Known rows, with every way that one mark hangs from another:
G(Q(M N(H(L)))): [-6.2, -9.9, 2.1, 31.8, -5.2, -30.2, -17.8, 12.1, 4.5, -38.0, -19.4, -51.8, 11.1, -0.5, 15.4, -6.7, -1.6, -29.5, -10.4, 7.5, -10.9]
N(Q T(Z) W): [-12.8, 2.3, 51.9, -11.1, -36.5, 31.6, -18.6, -15.2, 17.9, -17.6, -48.2, 0.3, 0.1, -4.8, 9.3, 32.9, -13.1, -22.7, -9.3, -7.6, 27.4]
W(Z(N(H(L(Y)) T))): [0.6, -2.0, -4.9, -7.8, -15.1, -18.7, 17.0, -6.0, 41.7, -72.5, -56.8, -19.2, 4.8, 16.2, -2.7, 47.5, 0.7, -17.5, 6.2, -2.7, -4.9]
N(H W Z): [-0.7, 6.9, 41.4, 0.0, -19.4, 25.6, -19.6, -12.8, 15.6, -53.3, -14.7, -13.1, 1.5, 10.6, 2.5, 31.4, -10.7, -22.7, -14.9, 2.7, 16.2]
N(H(L(Y)) Q T Z): [-13.8, 2.8, 35.0, -6.4, -28.9, 24.7, 1.7, -3.0, 26.8, -22.9, -32.6, -37.1, 0.4, 23.7, -7.1, 48.2, 2.4, -13.5, -4.8, -9.2, -1.4]
W(Z(N(H))): [7.1, 8.7, 7.3, -0.4, -11.3, -33.1, 5.7, -7.5, 33.8, -65.7, -32.7, 4.4, 4.7, 1.5, -8.8, 23.4, -9.3, -15.5, 0.4, 10.5, 6.1]
Q(M N(W Z)): [-9.9, -14.4, 47.4, 17.2, -18.0, 16.7, -27.2, -13.5, 0.4, -52.2, -13.0, -37.1, -2.3, -12.8, 29.2, 24.2, -21.4, -42.0, -12.0, 4.4, 20.1]
H(Z(N(Q))): [-21.5, 6.1, 35.6, -12.6, -19.5, 0.3, -5.6, -6.7, 20.7, -19.7, -37.4, 4.3, 0.7, -24.0, 7.7, 16.0, -13.5, -4.9, -6.5, 2.2, 19.4]
N(H(L(Y)) Q W Z): [-22.2, 1.4, 61.7, -16.0, -23.4, 71.4, -10.2, -7.7, 16.1, -26.9, -28.7, -32.1, 4.2, 13.1, -17.7, 40.5, 0.2, -10.7, -13.5, -7.1, 6.9]
W(Z(N)): [-2.6, -4.1, 14.2, -3.8, -10.3, -20.3, 6.9, -5.5, 19.9, -53.8, -32.3, 13.0, -0.1, -7.5, -20.3, 12.3, -13.3, -20.8, 6.6, 4.2, 10.7]
H(L(Y) Z(N(Q T))): [-28.8, -5.9, 24.5, -21.1, -24.1, 15.0, 6.7, -6.7, 27.0, -25.3, -57.2, -20.5, -0.6, -9.2, 11.0, 40.3, -3.9, -7.2, -1.5, -10.6, 7.2]
W(Z(N(Q))): [-11.8, 3.7, 40.0, -8.5, -18.7, -8.6, 6.2, -2.9, 19.7, -30.1, -34.5, 15.3, 1.4, -10.4, -37.1, 15.1, -14.7, -13.0, 2.5, -0.1, 13.2]
Q(M N(H T W Z)): [5.5, 0.3, 34.9, 22.6, -29.2, -17.1, -28.5, -15.5, 20.1, -75.9, -32.2, -47.8, 0.0, 4.8, 49.3, 51.6, -19.2, -37.3, -19.1, 1.2, 15.8]
Y(T(Z(N(Q W)))): [-29.2, 1.8, 52.7, -31.5, -30.0, 52.7, -12.2, -22.1, 25.5, -31.2, -44.9, 11.7, 10.0, -19.4, 17.8, 36.9, -11.3, -8.2, -7.9, 15.2, 39.0]
L(Y): [-10.7, -20.7, 4.2, 4.4, -19.0, 39.6, 10.7, -4.0, -12.0, -2.7, 1.6, -15.4, -9.2, -6.7, 0.0, 7.2, -0.7, -27.1, 11.9, 10.5, 7.9]
Y(T(Z(N(H W)))): [-10.0, 10.2, 20.2, -24.7, -23.6, 30.0, -13.5, -24.6, 39.2, -67.0, -44.7, 3.1, 12.4, -8.4, 45.7, 43.2, -5.8, -10.8, -10.5, 26.3, 29.4]
Y(T(Z(N(H)))): [-6.6, 9.8, 0.1, -15.8, -20.0, 3.5, -3.2, -18.4, 42.4, -52.0, -39.4, 2.7, 11.2, -6.3, 46.4, 35.7, -1.1, -9.9, -2.9, 30.9, 19.4]
N(W Z): [-11.5, -5.4, 48.4, -4.1, -17.3, 37.9, -16.0, -12.3, 2.7, -42.4, -9.3, -5.5, -1.9, 1.0, -10.0, 19.7, -15.2, -29.2, -7.5, -2.5, 19.8]
Q(M N(H(Z) T)): [6.4, -2.6, 1.0, 30.4, -24.8, -44.5, -17.8, -12.7, 25.8, -53.1, -36.8, -51.7, -2.7, -11.8, 69.6, 30.9, -11.5, -32.0, -15.5, 6.7, 6.3]
Q(M N): [-4.6, -22.8, 8.9, 32.1, -14.9, -13.4, -10.7, -1.3, -7.7, -20.7, -8.1, -36.0, -10.4, -20.6, 36.8, -0.2, -9.6, -39.5, -4.0, 14.2, 8.7]
Y(T): [-14.8, -20.2, 7.6, 6.7, -16.8, 29.6, 4.9, -9.4, -0.5, -10.3, 6.4, -7.4, -6.2, -7.6, 5.1, 6.2, -0.5, -23.9, 2.4, 18.0, 13.6]
Q(M): [-5.2, -17.6, 8.5, 28.3, -28.8, -7.6, -9.9, -1.0, -11.8, -10.5, 1.0, -13.6, -5.4, -11.2, -2.1, 1.2, -4.3, -28.0, 0.0, 6.1, 8.1]
G(Q(M N)): [-8.9, -17.2, 10.9, 31.4, -14.1, -19.8, -11.3, 8.2, -14.8, -22.9, 0.2, -33.6, 8.5, -16.4, 10.3, -13.9, -14.9, -38.3, 2.0, 11.8, 3.7]
Q(N): [-5.4, -18.6, 7.1, 17.5, 0.5, 1.3, -3.5, -1.8, -0.8, -19.3, -13.3, -25.4, -16.1, -13.7, 32.9, -3.4, -8.3, -37.9, -1.1, 14.9, 8.3]
H(L(Y(T)) Z(N(Q))): [-43.8, -13.8, 32.2, -29.5, -18.6, 57.4, 11.1, -13.4, 22.7, -15.7, -34.4, -19.5, 5.0, -18.5, 11.6, 28.8, 2.4, -2.9, 0.3, 7.8, 11.7]

Rows:
[-5.9, 11.2, 59.8, 13.1, -53.0, -1.1, -26.4, -11.3, 17.2, -42.4, -26.8, -24.1, 7.8, 10.1, -3.7, 56.0, -14.5, -17.8, -20.8, -12.3, 19.6] -> N(H Q(M) T W Z)
[4.3, -19.9, 32.2, 25.1, -23.1, -15.0, -13.5, -14.4, 10.0, -64.5, -36.3, -34.8, -3.9, -9.3, 15.1, 30.6, -22.3, -49.0, -6.7, -7.1, 16.4] -> Q(M N(T W(Z)))
[-6.3, -5.3, 16.9, -4.3, -24.2, -8.5, -8.2, -9.5, 11.7, -58.9, -44.0, 4.9, -4.0, -3.7, 16.5, 36.7, -16.1, -23.2, -5.7, -2.6, 23.7] -> Z(N(T W))
[-4.7, 17.9, 26.5, 0.6, -40.6, -22.5, -18.8, -7.2, 31.7, -26.3, -51.7, -2.5, 14.3, -13.8, 26.0, 33.6, -6.4, -3.6, -10.4, 13.4, 18.0] -> T(Z(N(H Q(M))))
[-5.2, 10.5, 26.5, 5.4, -34.0, -14.1, -8.7, -7.9, 27.9, -18.5, -36.1, -18.7, -0.7, -0.4, 16.9, 31.3, -6.7, -9.3, -15.3, -4.9, 9.7] -> N(H(Z) Q T)
[-32.2, -3.2, 49.5, -39.7, -36.0, 86.2, 0.3, -25.6, 19.3, -23.6, -40.3, 0.5, 12.9, -19.0, 20.5, 46.7, -7.6, -9.6, 2.7, 18.6, 37.2] -> L(Y(T(Z(N(Q W)))))
[-15.5, 15.2, 45.1, -26.9, -18.2, 22.3, -23.0, -8.8, 41.9, -44.1, -73.8, -1.5, 9.7, -3.4, 17.3, 35.1, -1.9, -1.7, -21.5, 1.3, 15.1] -> T(Z(N(H(L) Q W)))
[-1.1, -5.1, -1.1, 10.4, 1.1, -28.1, -11.9, -7.2, 40.8, -54.1, -53.8, -50.8, -8.8, -0.1, 61.6, 24.6, -2.3, -26.5, -18.8, 0.8, -5.9] -> Q(N(H(L Z) T))
[8.4, 3.8, 17.4, 1.6, -16.8, 0.3, -21.2, -18.3, 34.4, -63.6, -58.6, -30.0, -2.6, -1.6, 70.3, 40.8, -12.4, -34.8, -15.5, 10.8, 20.5] -> Q(N(H T(Z) W))
[-0.9, -12.2, -0.4, 16.5, 9.7, -8.9, -9.3, 2.8, 18.8, -33.8, -32.7, -42.4, -12.7, 0.4, 37.8, 3.1, 4.8, -28.7, -12.9, 12.0, -7.8] -> Q(N(H(L)))
[-1.1, 6.5, 23.4, 26.7, -17.5, -30.7, -19.1, 3.0, 8.6, -53.7, -6.5, -42.4, 18.0, 0.5, 17.7, 11.6, -17.3, -33.4, -6.3, 13.2, 0.8] -> G(Q(M N(H Z)))
[-7.6, -23.3, 28.6, 24.3, -16.9, 12.5, -22.8, -8.2, -11.5, -34.9, -14.7, -35.6, -6.6, -21.2, 35.3, 9.4, -14.4, -41.5, -11.6, 7.0, 17.1] -> Q(M N(W))
[-30.0, -9.1, 28.5, -14.7, -22.0, 65.6, 7.0, -13.0, 24.5, -5.0, -17.8, -40.0, 4.1, -5.2, 8.6, 29.0, 11.9, -2.4, -6.6, 10.4, 3.1] -> N(H(L(Y(T)) Z) Q)
[-9.9, -10.6, 47.1, 1.6, -3.7, 33.2, -18.8, -14.6, 7.5, -52.7, -18.8, -26.6, -8.0, -6.1, 27.8, 19.6, -20.6, -40.2, -10.0, 4.8, 20.3] -> Q(N(W Z))
[-19.0, 3.3, 50.1, -0.8, -47.1, -9.3, -22.0, -15.6, 17.1, -44.5, -52.9, -9.4, 7.9, -22.9, 16.8, 47.6, -21.6, -12.9, -16.4, -13.5, 28.7] -> H(Z(N(Q(M) T W)))
[-30.0, -3.9, 29.8, -33.0, -32.2, 59.1, 11.1, -17.9, 22.5, -11.1, -34.1, 0.4, 10.5, -17.9, 22.8, 35.3, -2.7, -8.3, 11.6, 25.2, 27.9] -> L(Y(T(Z(N(Q)))))
[-4.0, 6.3, 39.6, 5.5, -35.4, 10.6, -14.4, -5.6, 11.7, -23.3, -34.5, -13.6, -2.7, 5.8, -0.5, 35.7, -7.9, -14.6, -17.4, -7.3, 16.4] -> N(H Q T W)
[-26.4, -32.8, 3.5, -6.4, -11.4, 62.7, 15.6, -7.5, -1.9, -7.2, -2.4, -30.5, -5.8, -0.1, -0.6, 11.0, 11.8, -24.0, 8.0, 14.7, 1.5] -> H(L(Y(T)))
[-5.5, -14.3, 2.8, 35.3, -23.2, -39.5, -10.2, 6.6, -8.0, -35.1, -14.5, -36.1, 6.9, -5.9, 16.9, 5.4, -18.1, -42.6, 1.9, 2.8, 5.6] -> G(Q(M N(T)))
[-15.2, -7.3, 50.7, 15.4, -18.7, 10.3, -27.6, -3.4, -8.3, -56.3, -5.6, -33.0, 16.5, -8.5, 6.6, 11.0, -26.6, -43.5, -7.1, 2.5, 17.1] -> G(Q(M N(W Z)))
[-15.4, -4.8, 1.1, -7.8, -10.4, -27.8, -5.7, -5.9, 35.9, -55.4, -57.2, -10.9, -3.5, -4.7, 27.5, 28.2, -6.2, -15.6, -7.4, -6.4, 5.2] -> H(L Z(N(T)))
[-19.9, 0.4, 73.1, -8.2, -26.1, 49.1, -17.9, -9.9, 2.4, -19.5, -13.6, -3.2, -0.8, -1.0, -25.9, 24.0, -16.7, -21.3, -11.8, -7.5, 22.4] -> N(Q W Z)
[-6.5, -3.2, 39.1, 0.2, 5.3, 22.5, -22.7, -9.3, 26.9, -67.2, -39.3, -43.5, -5.0, 8.4, 31.5, 26.7, -7.5, -32.0, -23.0, 1.6, 3.7] -> Q(N(H(L) W Z))
[-19.7, -18.8, 9.2, -16.3, -25.3, 70.6, 10.9, -20.1, 9.6, -9.2, -8.6, -13.8, 1.8, -9.8, 25.0, 21.6, 2.7, -24.7, 13.7, 28.0, 19.3] -> L(Y(T(Z)))
[-13.5, 2.9, 16.8, -31.4, -28.7, 61.6, -1.2, -27.5, 32.2, -61.1, -39.3, -7.4, 15.9, -7.6, 49.4, 52.3, -2.8, -12.9, -0.2, 29.2, 28.2] -> L(Y(T(Z(N(H W)))))
[-9.6, -6.2, -7.0, -8.5, -9.9, 7.4, 7.5, -0.2, 21.4, -41.8, -36.5, -20.4, 0.4, 4.6, 16.9, 27.5, 8.0, -9.7, 0.9, 12.1, -3.4] -> Z(N(H(L(Y))))
[-9.4, 13.7, 67.0, -4.9, -28.2, 36.6, -19.5, -10.4, 15.7, -30.5, -19.6, -11.0, 3.4, 7.9, -14.5, 31.7, -11.6, -14.0, -18.0, -3.5, 19.4] -> N(H Q W Z)
[-24.1, -13.3, 5.8, -20.1, -7.4, 24.6, 6.1, -8.1, 20.8, -37.9, -41.4, -18.9, -0.8, -13.9, 19.3, 19.9, -0.4, -13.0, 3.2, 3.2, 3.6] -> H(L(Y) Z(N))
[-20.1, -3.3, 26.7, -26.6, -21.5, 43.0, -10.4, -23.9, 26.5, -54.1, -39.2, 10.2, 8.6, -18.2, 35.9, 35.2, -10.1, -18.1, -2.9, 20.0, 33.8] -> Y(T(Z(N(W))))
[-6.1, -7.4, 28.6, 12.4, -29.9, -6.5, -27.3, -8.2, 6.1, -55.7, -38.9, -30.0, 17.1, -11.5, 38.7, 20.2, -23.3, -44.2, -5.1, 2.8, 19.9] -> G(Q(M N(T(Z) W)))
[-24.0, -10.1, 24.3, -35.5, -27.0, 73.5, 1.8, -27.5, 18.6, -49.5, -33.4, -0.3, 10.8, -15.8, 39.8, 44.2, -6.5, -18.0, 6.3, 24.7, 33.1] -> L(Y(T(Z(N(W)))))
[-5.8, -8.1, 40.2, 16.7, -9.3, 7.0, -29.8, -8.0, 20.3, -66.6, -33.9, -54.2, 1.1, 3.4, 35.1, 29.9, -7.8, -34.5, -24.4, 1.2, 3.1] -> Q(M N(H(L) W Z))
[-16.4, -1.7, 7.7, -19.4, -19.2, 16.8, 1.3, -17.3, 28.3, -40.6, -32.1, 9.9, 6.5, -15.0, 34.4, 25.6, -5.9, -15.1, 4.2, 26.5, 25.5] -> Y(T(Z(N)))
[2.7, -15.9, 30.4, 8.2, -8.8, -1.2, -4.5, -14.3, 17.0, -66.2, -39.3, -22.1, -9.3, -3.2, 13.6, 25.1, -21.9, -46.8, -4.3, -5.4, 15.2] -> Q(N(T W(Z)))
